What can hang from each mark
rami: kegos kuza muzi
kegos: belateb lidup
muzi: fipof nizusu rami sofuze
kuza: fipof rami
perop: fipof
fipof: kuza muzi perop
nizusu: kegos muzi rotiroz
rotiroz: nizusu
lidup: rotiroz

Each row was made from one small tree. The marks that hang from a mark follow it in brackets, in alphabetical order. Every link used is in the known rows. Write each row's tree.
Known rows
kuza[fipof rami]: [  3 -16   1   7  13  25 -32  -4   9 -10 -12  22  47  -6   1  -6  -1  -7
   8 -20 -19  -2  -1 -13  19  16 -32  -1  -1  29 -22 -14]
lidup[rotiroz]: [ 13   1 -22  -7  25  15   6  20  -3 -12  -7  16  12  -5   3  -3 -14   8
  10 -20   7 -10  18 -13  27 -19  -2  -7  -6   4  -4 -31]
muzi[fipof nizusu[kegos[lidup[rotiroz]]] rami sofuze]: [ 33  43 -11 -12  15   6  10 -21   4   4  23 -27  -3   4  -9 -35   8   9
 -19 -29  -6  40  37  16 -19   1   7  29 -26  10  -6  17]
lidup[rotiroz[nizusu[muzi[rami[kegos] sofuze]]]]: [ 39  10 -19  10  30   2   3  12  -5   6  12 -14  28   2 -18  -2  -8  16
  23 -28  19   2  24   2 -28  15  14  -4  -1 -15   3  21]
rami[kuza]: [ 17  13 -31  -6  15  18   2  12   9 -15  -5  19  23 -15   2 -12  -5  -2
  12   3   7 -14  -5 -15  -2 -20  19  -2  -3 -13   0  -9]
fipof[kuza[rami[muzi]] perop]: [  1 -51 -22  -8   7   2 -20 -23  30  15 -18  -3  -4 -21  15   9 -23  -6
  -7  -3 -10  10  -3 -11  11 -32  21  -3 -19  -8 -18 -36]
kuza[fipof[muzi[sofuze] perop] rami]: [ 12 -29   6   2   0  16 -32 -13  19  46 -16  18  19  -9   4  21 -23   6
 -19 -24 -36   3 -10 -14   4 -10 -26   3  -8  19 -28  -4]
perop[fipof[kuza]]: [ 10 -11 -23   2  20   5  -4  -6  11  25 -22  29   5   7  -7  -5 -11  -4
   4   3   2  21  14 -31  -5 -22   4  -6   1 -10   6 -23]
rotiroz[nizusu[muzi[sofuze]]]: [ -9  16  13  24  14   6 -18   6   3  21  -5  10  16  15  -6  -5 -11   5
  18   1   4  -4   9 -21 -25  -2   2 -13   9 -13   9  15]
lidup[rotiroz[nizusu[muzi[rami]]]]: [ 19  -3   1  11  21   0  -5  26   6  -8   7  -5  19  11 -27 -16 -16   5
  26 -33  17  -8  30  -3 -14  16 -11 -19  -7  -8  10  14]
lidup[rotiroz[nizusu[kegos[belateb] muzi[fipof sofuze]]]]: [  5  20  22  21  28 -12 -10   4  -5  14  20 -20 -13  14   0 -21 -11  17
   6 -31   7  22  24   7 -16  -6   5 -10   6  -3   7  32]
perop[fipof[kuza muzi[nizusu[kegos[belateb] rotiroz]]]]: [ -7   4 -12  43  28   4 -10 -13   2  66 -10 -31 -18   0 -24   2 -17   7
 -32  -2  -5  24  -1 -22  -6 -31   4   3  10 -16  -8   8]
rotiroz[nizusu]: [  2   9 -11  10   8  13 -13  11   0  -2 -15  16  19   4   5  -2  -8  -1
  16   0  12 -10  13 -25 -11   0  -5 -23   7   0  13 -13]
rami[kegos[belateb] kuza]: [ 33   9 -55  -7  32  15   8  12  -2 -20   3  -9  15 -20  16   8  -3  -4
   6  -6  23 -11 -21  -4   5 -16  43  -9  11 -12  -4   1]
kuza[fipof[muzi[nizusu[rotiroz] sofuze]] rami]: [ -4  12   4  40  13  31 -22  -8  10  44  -9  -9  31 -12 -10  13 -14  10
 -29 -10 -36  17  -4 -24   2   6 -32  35  -4  21 -42  23]
kegos[belateb lidup[rotiroz[nizusu[muzi[rami sofuze]]]]]: [ 24   8  -1  -1  31 -11   3  13  -6  -3  16 -22 -13  17 -16  -9 -24   3
   7 -44  22  12  28   1 -11  11   3 -21   1   2   9  34]
lidup[rotiroz[nizusu[kegos[belateb] muzi[fipof[perop]]]]]: [  4 -17  15  14  24 -20 -17  12  11  10  15 -22 -35   7   2  -5 -24   3
   8 -43  11   6  27  20  -1 -20   5 -28   0   5  14  17]
lidup[rotiroz[nizusu[muzi[fipof[kuza] rami]]]]: [ 32 -18  -8   1  14 -17   3  12  20  11   4  -7 -13  23 -28 -26 -20  11
  10 -24  12  34  43 -14 -32  -5   4  -6 -19 -19   1  17]
nizusu[kegos muzi[fipof rami sofuze] rotiroz]: [ 13  43  16  14  29  -8 -19 -36  15  25  29 -33   4   5 -23 -44   8   8
   8 -26 -39  20  25  11 -22  -3   6  18  -8 -22 -19  46]
kuza[fipof[muzi[rami] perop]]: [ 27 -25  -9 -13   3  10 -17  -6  12  33  -7   5  14  -2 -15  14 -20  -5
  -9 -27 -19  -3   2  -6  -1   4 -18 -11 -19  -1 -14  -5]
kuza[fipof[muzi[nizusu] perop] rami[kegos[belateb]]]: [ 18 -36 -21  12  12  20 -28   6  12  28 -11 -23  14 -17  11  42 -21  -7
 -32 -22 -12   3 -28   2  12  -4  -2   3  -1  29 -28   7]
fipof[kuza muzi[nizusu[rotiroz] rami sofuze] perop]: [ 31  -5 -22  12   2   0   1 -17  21  82  -6 -29 -36   1 -11  16 -28  17
 -41 -10 -22  30  15 -31 -33 -47  20  25 -27 -26 -19  23]
fipof[kuza muzi[nizusu rami] perop]: [ 30 -29 -22  -7 -13   6  -4  -7  27  59 -20 -19 -22  11 -14   9 -29   2
 -34   0  -5  19  -1 -21 -29 -40  19   4 -28 -21  -7  -3]
muzi[rami]: [ 26  10 -14 -15   9  15  -9  -6  10 -10  -5   1  23   4  -4 -21   3  -3
   9 -13  -5  -3   5 -11  -5   4   6  -7 -10  -7   0  -1]
fipof[muzi]: [  2  -3 -14  -9   0  18  -5   6  10  22 -21  13  21   3 -10   1 -14   1
  -1   6  -6 -16 -13 -20   8 -21   0 -11   5  -7 -12 -21]
fipof[perop]: [  9 -10 -14 -12   9   7 -11   0  16   7 -13  15  -7  -8  16  10 -15  -7
   5 -12  -7 -15   7 -10  10 -34  14 -15  -6   2   2 -25]
kuza[rami[kegos[belateb lidup] muzi]]: [  2 -14 -42 -20  33  11 -10 -21   7 -34   4 -28  25 -28  17  12  -5 -24
   3 -10   5  -5 -24  18  36   6  23 -10  12  17 -25 -20]

Which tree is each row?
[ 47  -5 -49 -12  32  -1  18  12  -5   5 -10   3  29  -5 -37  15 -19  -3
  14 -33  30   2  28   6 -20  22 -18 -15   7  10   3  -9]
perop[fipof[muzi[rami[kegos[lidup[rotiroz[nizusu]]]]]]]
[ 18 -12   5   7  19  -1 -31 -16  19   5  22  -5  24 -15 -27 -20  -2 -11
  17 -29 -11 -12  11  27 -20   4   3 -11 -18 -19  -6  14]
nizusu[kegos muzi[rami[kuza[fipof[perop]]]]]
[ 15  -8 -15   3  10   4   2 -13   9  68 -27  25   2  12 -13   4 -22  13
 -15   7  -5  27  -2 -37 -19 -31   4   6   5 -21  -7 -11]
perop[fipof[kuza muzi[sofuze]]]
[  1  57   0  30  21  12  -9 -27   8  29  14 -25  -3  -7   6 -21  11  13
 -20  -2 -31  33  21 -10 -15 -17  12  38  -7  -3 -14  29]
muzi[fipof nizusu[kegos rotiroz] sofuze]
[-15  -3  -1  -2  38  -7  -9   1  -5 -14  15 -18  -6   0 -19 -17 -16  -9
  17 -35  10 -16  13  26  32 -23   1 -33  13   6  -7 -16]
nizusu[kegos[belateb lidup[rotiroz]] muzi]
[-21  10   6  20   9  28 -32 -25  14  -6  -3 -29  45 -20   1 -20  12  -6
  -8  10 -13  -2 -15  11   6   8   3  15  -8   3 -14 -15]
kuza[rami[muzi[nizusu[kegos]]]]
[  9  -2 -30 -21  31   2  14  13  -8 -23   2  -2 -16  -5   9   5 -22  -6
   0 -33  17  -6  15  -3  40 -20   3 -23   4  19  -4 -22]
kegos[belateb lidup[rotiroz]]
[ -9  -4  13  27  30  -3 -20  19 -10  -1   9 -19   3   8 -15 -14 -16   5
  24 -29  24 -15  17   8   6  -3  -4 -39  14  -4  13   1]
lidup[rotiroz[nizusu[kegos[belateb] muzi]]]
[  6  -4 -36   0  38  -4   4  19  -3 -20   5   2  18  -5 -20   8 -17  -5
  32 -19  30 -17  28  10   3  -4   0 -26  15   8  -4 -23]
rami[kegos[lidup[rotiroz[nizusu[muzi]]]]]
[  8  -1 -25  -3  27  -1   7  22 -13 -22  -1  -2 -15   3   5   8 -26  -5
   8 -31  35  -2  26  -9  18  -4  -5 -35   9  22  11 -14]
kegos[belateb lidup[rotiroz[nizusu]]]
[ 25  49 -11  21  20  20   0 -10   6  20   7 -24   6  -2  -3  -9   2  11
 -19 -12 -20  22  18 -24 -17   0  15  32 -18  -8  -8  40]
muzi[nizusu[rotiroz] rami sofuze]
[ 12  26 -52  -8  39  18  26  -7  -9 -10  10 -21  16 -31  10  19   1   1
 -13   2  15  16  10   9  18   0  32  31 -11  -1 -13 -19]
rami[kegos[lidup[rotiroz]] muzi[nizusu sofuze]]
[ 12  -8 -38  11  13  21  -9 -29  13  21  -9 -26  26 -21  14   8   3   8
 -21  22  -4  34 -15 -14 -12  -9  42  38 -13 -11 -26 -11]
fipof[kuza[rami[kegos muzi[nizusu sofuze]]]]
[ 52  15 -58 -17  21  15   7   1   8 -23   5  -5  41 -19  -4 -12   7  -1
  14  -6  15  -9  -6   1 -23   3  35   6  -7 -22  -7   3]
muzi[rami[kegos kuza]]
[  8 -26  -4   6  -8   0 -31 -28  39  36 -12 -16 -19  -1  11 -16 -10  -1
 -26  -8 -20  35  14  -1 -23 -44  13  17 -23  10 -15 -11]
muzi[fipof[kuza[rami] perop] nizusu[kegos]]
[ 15  22 -49  -7  44  13  26  -5 -17 -12  16 -40  -3 -26  22  26  -6  -2
 -20  -8  23  22   2  11  27  -1  43  21  -5   1  -7  -3]
rami[kegos[belateb lidup[rotiroz]] muzi[nizusu sofuze]]
[-23   8  16  30  15   3 -33  -3   2   8  -1   0  30  10 -21 -24  -2  -1
  32  -1   3 -20   9   3 -18   0  -6 -34  16 -12   7  -7]
rotiroz[nizusu[kegos muzi]]
[ 58 -32 -44 -22   5  -9   0 -22   9  65  -3 -32 -30   3   8  25 -29  11
 -29 -19   1  22 -18 -14 -22 -44  49  -6  -7 -28 -16   8]
fipof[kuza muzi[rami[kegos[belateb]] sofuze] perop]
[-12  46 -13  26  30  22   2 -16   1  16   8 -24   7 -24  12   9   2   6
 -19  13 -18  16   7 -20  10  -1  21  35 -13 -19 -11  15]
rami[muzi[nizusu[rotiroz] sofuze]]
[  7 -39 -14  -8   5   2 -18 -34  26  33 -14  -3  -9 -17  24  10 -21   5
 -14  -3 -16  23  -2 -15  -1 -35  27  11 -20 -11 -21 -24]
fipof[kuza[rami[muzi[sofuze]]] perop]
[ 18  25   0  10  11  16 -18 -15  -1   5  10 -45  10   7  -2 -26  12  -5
 -13 -14   2   6  -7   3  -9   3  20  -2  -7  -6   9  21]
muzi[nizusu[kegos[belateb]] rami]
[  7 -31 -26 -23  10 -12   0 -26  28  23  -4  -1 -30 -14  19   7 -19  -8
 -12   8 -12  33  11 -11   6 -35  36   6 -24 -23 -11 -27]
rami[muzi[fipof[kuza perop]]]
[  3  37  -6   2   9  18   7 -15  13  11   6 -13   5  -9  24  -4   8   1
 -25  19 -16  39  -2 -12  -7   8  30  45 -22 -13  -4  20]
rami[muzi[fipof nizusu sofuze]]
[  8  37 -17  13  27   6 -11 -25  -3  -2  22 -53 -10  -6 -11 -19   2 -15
 -14 -23  -5   9  15   9   5  -3   8  -5  -4   9  -9  24]
muzi[nizusu[kegos[belateb lidup] rotiroz] rami]
[  1 -30 -13  11 -13  21 -18   0  28  43 -30  -5  12   9 -11  -3 -24   6
 -29  10  -9  15 -17 -30 -11 -33  -1  14  -6   1 -27 -16]
fipof[kuza[rami] muzi[nizusu]]
[-14  38   8   9  40 -16 -13 -33   7  15  31 -35 -27   4  -5 -24  -8  -6
   0 -25 -29  19  17  16   9 -23  12  -2  12   0 -24  35]
nizusu[kegos[belateb lidup] muzi[fipof sofuze] rotiroz]
[ 24  24 -56  -9  32  17  12 -13  -2 -10   8  -6  37 -41  16   7  10   5
   5  18  10   0 -17   1  -7  -2  51  23  -5 -34 -10  -6]
rami[kegos kuza muzi[sofuze]]
[-13  16  -1  15  -1  23 -18  -7   4  34 -12 -13  26   0 -17 -12  -3   4
 -12  13  -6 -12 -16  -4  -9 -18  -1   2   2 -11  -9 -18]
fipof[muzi[nizusu[kegos]]]
[  2   0   9  22  -1  34 -26  -4  12  40 -16   3  42   0  -4   8  -8  10
 -30  -6 -25  16 -19 -22  -6  11 -28  27  -8  22 -30  10]
kuza[fipof[muzi[nizusu sofuze]] rami]
[ 39  -2 -40 -20  10  15  -1  -4   6  16  -5 -13  40  -4 -18   1  -4   2
   3  -6  -1 -12 -15  -4 -10  -1  15  -7   0 -15 -17  -9]
fipof[muzi[rami[kegos]]]
[ -2 -15  -2  12   8 -13 -15   1  22  21  -8   7 -10  25 -13 -19 -15   0
  12   8   3  26  23 -24 -30 -18   9 -14   0 -17   0   3]
rotiroz[nizusu[muzi[fipof[kuza]]]]
[ -2 -21  -4  15  22  -7 -20 -13  41  18   0 -10  -8   4 -14 -23 -20   1
   3 -14 -32  24  19 -13   1 -31  -2  10   0  -1 -40  11]
nizusu[muzi[fipof[kuza[rami]]] rotiroz]
[-13   5   2  -1  38 -26 -18 -26  22  13  24 -34 -48  -7  -4  -6 -21 -19
   3 -35 -23   3  23  27  21 -38  11 -21   7   7 -19  17]
nizusu[kegos[belateb lidup] muzi[fipof[perop]] rotiroz]
[ 26  30 -67  -7  41  17  37   3  -8 -21  17 -17  22 -43   8  15   0   0
 -12   6  27  13   5  14   4  -6  46  37 -15 -15 -11  -7]
rami[kegos[lidup[rotiroz]] kuza muzi[nizusu sofuze]]
[-20  31   7  21  43  -7 -18 -30  -2  17  22 -32 -13  -1 -11 -15  -9  -5
   8 -24 -16  -5   9  12  17 -26  11 -17  19  -5 -20  18]
nizusu[kegos[belateb lidup] muzi[sofuze] rotiroz]
[ 23  24   4 -18  26 -14  -1 -23  10   2  30 -20   1   8 -24 -41  -3   6
  10 -38 -15  25  34  29 -14  -2   3   5 -12  -3 -14  19]
nizusu[kegos[lidup[rotiroz]] muzi[fipof rami sofuze]]
